What can hang from each mark
Y: R Z
Z: R V Y
V: D R Z
R: D Y Z
D: Q R V

Each row was made from one small tree. The marks that hang from a mark follow it in brackets, in alphabetical order. Every link used is in the known rows. Write each row's tree.
In the rows, 128 means zero.
Known rows
R[D Y[Z]]: [181 178 161 133 154 136 177 141 117  61 143 112 180 163 158 107 187 111
 153 121]
V[D R Z[Y]]: [138  90 125 153 141 114  76 144  98  93 122 110 122 119 115  98 114 150
 121 146]
V[D[Q] R[Y] Z]: [185 156 130 183 151 120  98 107 139  35 146 124 133 123  87  63 134 128
 146 130]
Z[V[D R] Y]: [119  59 126 139 130 119 132 138  79 137 111 112 108 103 138  59  78 151
 101 174]
Y[R Z[V[D[Q]]]]: [148 133 143 150 150  87 139  85  85 113 111 156 137 156 159  88  90 143
  99 133]
D[Q R V[Z]]: [123 223  72 220 153  95  79  38 152 129 123 116 150 154 126 111 115  86
 136  79]
Z[Y[R[D]]]: [125 140 140 131 163  97 142 133 107 128 146 126 154 162 182 146 129 147
 135 132]
Y[R[D[Q] Z]]: [168 210 114 147 171 125 151 108 136  67 135 152 172 168 158 129 139 130
 116 126]
R[D[Q V] Y Z]: [201 246  96 157 140 157 168 107 180  44 121  89 212 139 126  83 150  97
 130 105]
R[D Z[Y]]: [146 158 111 111 154 156 154 173 116  95 111 102 180 140 163 140 151 136
 110 142]
V[D]: [146 112 122 119 116 126 124 118 118  96 132 116 117 123 113  72 101 141
 137 131]
Z[R V]: [ 98 105 155 109 147 118 142  96 114 197 106 150 127 133 162 135  96 153
 127 169]
Z[V[D] Y[R]]: [109  76 142 131 140  79 138 112  94 158 113 126 136 133 162  98  71 176
  96 154]
D[Q V[R[Y] Z]]: [172 200 102 204 134 117  93  82 169  80 121 110 157 121  91  97 131  97
 128 100]
Y[Z[R[D]]]: [145 159 161  97 161 132 144 127  92 124 126 142 155 175 183 136 147 123
 160 140]
Y[Z[R[D[Q]]]]: [157 189 149 114 175 138 139 110  95 114 132 147 147 173 177 128 134 110
 171 132]
V[D R[Y]]: [175 110 152 140 120 122 132 140 133  49 156 119 136 122 110  34 130 142
 145 148]
D[Q R[Y Z[V]]]: [139 189 126 180 178 119 159  97 151 104 131 135 192 148 162  93 147 121
 118 130]
D[R[Y[Z]]]: [137 161 165 155 159  96 141 128 123 100 153 126 188 176 180 109 177 119
 152 113]
Y[R[D]]: [143 168 134 148 155 104 150 101 120 102 152 151 141 171 158 127 139 136
 136 126]
Z[R[D]]: [133 159 149 101 160 135 145 108 119 134 144 140 137 162 166 128 130 133
 175 149]
D[Q V[Z[R]]]: [134 204 102 164 143 112  80  56 158 151 102 123 149 136 117 144  94 112
 143 102]

Which tree is each row?
[106 140 123 138 159 113 118 155 126 132 126 119 190 157 186 138 147 142
 113 134] : D[R[Z[Y]]]
[154 130 141 168 151 136 181 113 113  96 133 130 130 127 134  66 146 120
 122 164] : Z[V[R[D Y]]]
[156 162 120 184 115 108  96 106 164  95 111 102 169 124  98 113 143 116
 113 112] : D[V[R[Y] Z]]
[160 178  83 180 117 132 103  84 145 101 123 119 126 114 104  69  96  85
 130 113] : D[Q V[R]]
[125 177 133 137 195 124 108 108 112 145 130 128 145 154 161 173 126 133
 165 133] : V[Z[R[D[Q]] Y]]
[142 136  98 138 104 131 104 156 142 114  89  96 180 115 135 109 115 126
  87 132] : D[V[R[Z[Y]]]]
[183 189 139 122 150 157 182 155 158  46 131 108 205 150 144 113 186 133
 126 131] : R[D Y Z]
[164 189  98 197 176 144 111  95 109  67 141 141 108 137 106 111 150  96
 140 127] : V[R[D[Q]] Z]
[162 168 155 135 163 111 100  85 150  93 141 130 155 143 117 107 115 153
 175 127] : V[D[Q] Z[R[Y]]]
[119 106 129 159 154 116  83 157 105 128 118 123 131 121 128 156 141 139
 111 141] : V[R Z[Y]]
[155 170 176 105 165 129 164 119 143 111 157 130 169 166 170 120 156 140
 189 150] : Z[R[D Y]]
[142 126 153 112 153 120 135  92  81 143 102 146 132 145 160  88  85 138
 133 153] : Y[Z[R V[D[Q]]]]
[155 190  78 205 133 124  76  72 147 103 107 119 127 117  90 105 108  90
 117 104] : D[Q V[R Z]]
[119 116 182 109 152 111 163 107 139 173 119 136 162 136 165 127 121 160
 141 165] : Z[R[Y] V]
[160 219  98 177 147 103 139  57 142  95 142 132 148 163 144  99 109 103
 138 101] : Y[R[D[Q V]]]
[170 222 114 169 151 101 138  73 115  86 126 137 166 180 165 108 123  96
 130  95] : Y[R[D[Q V]] Z]
[137 103 156 133 134  82 142 101  81 124 105 151 144 159 165  97 103 155
  88 139] : Y[R Z[V[D]]]
[162 120 144 120 124 134 170 140 148  82  98 108 188 118 127  79 130 164
  87 153] : R[Y Z[V[D]]]
[150 133 148 127 135 136 174 148 155 110  94 116 199 121 137 124 152 153
  81 149] : R[Y Z[V]]
[137 116 105 122 143 143 140 137 110 120  85 108 157 106 141  95  82 151
  82 153] : R[Z[V[D[Q]] Y]]
[114 101 124 115 140 136 147 163 114 158  74 110 175 112 158 150 116 155
  63 157] : R[Z[V Y]]
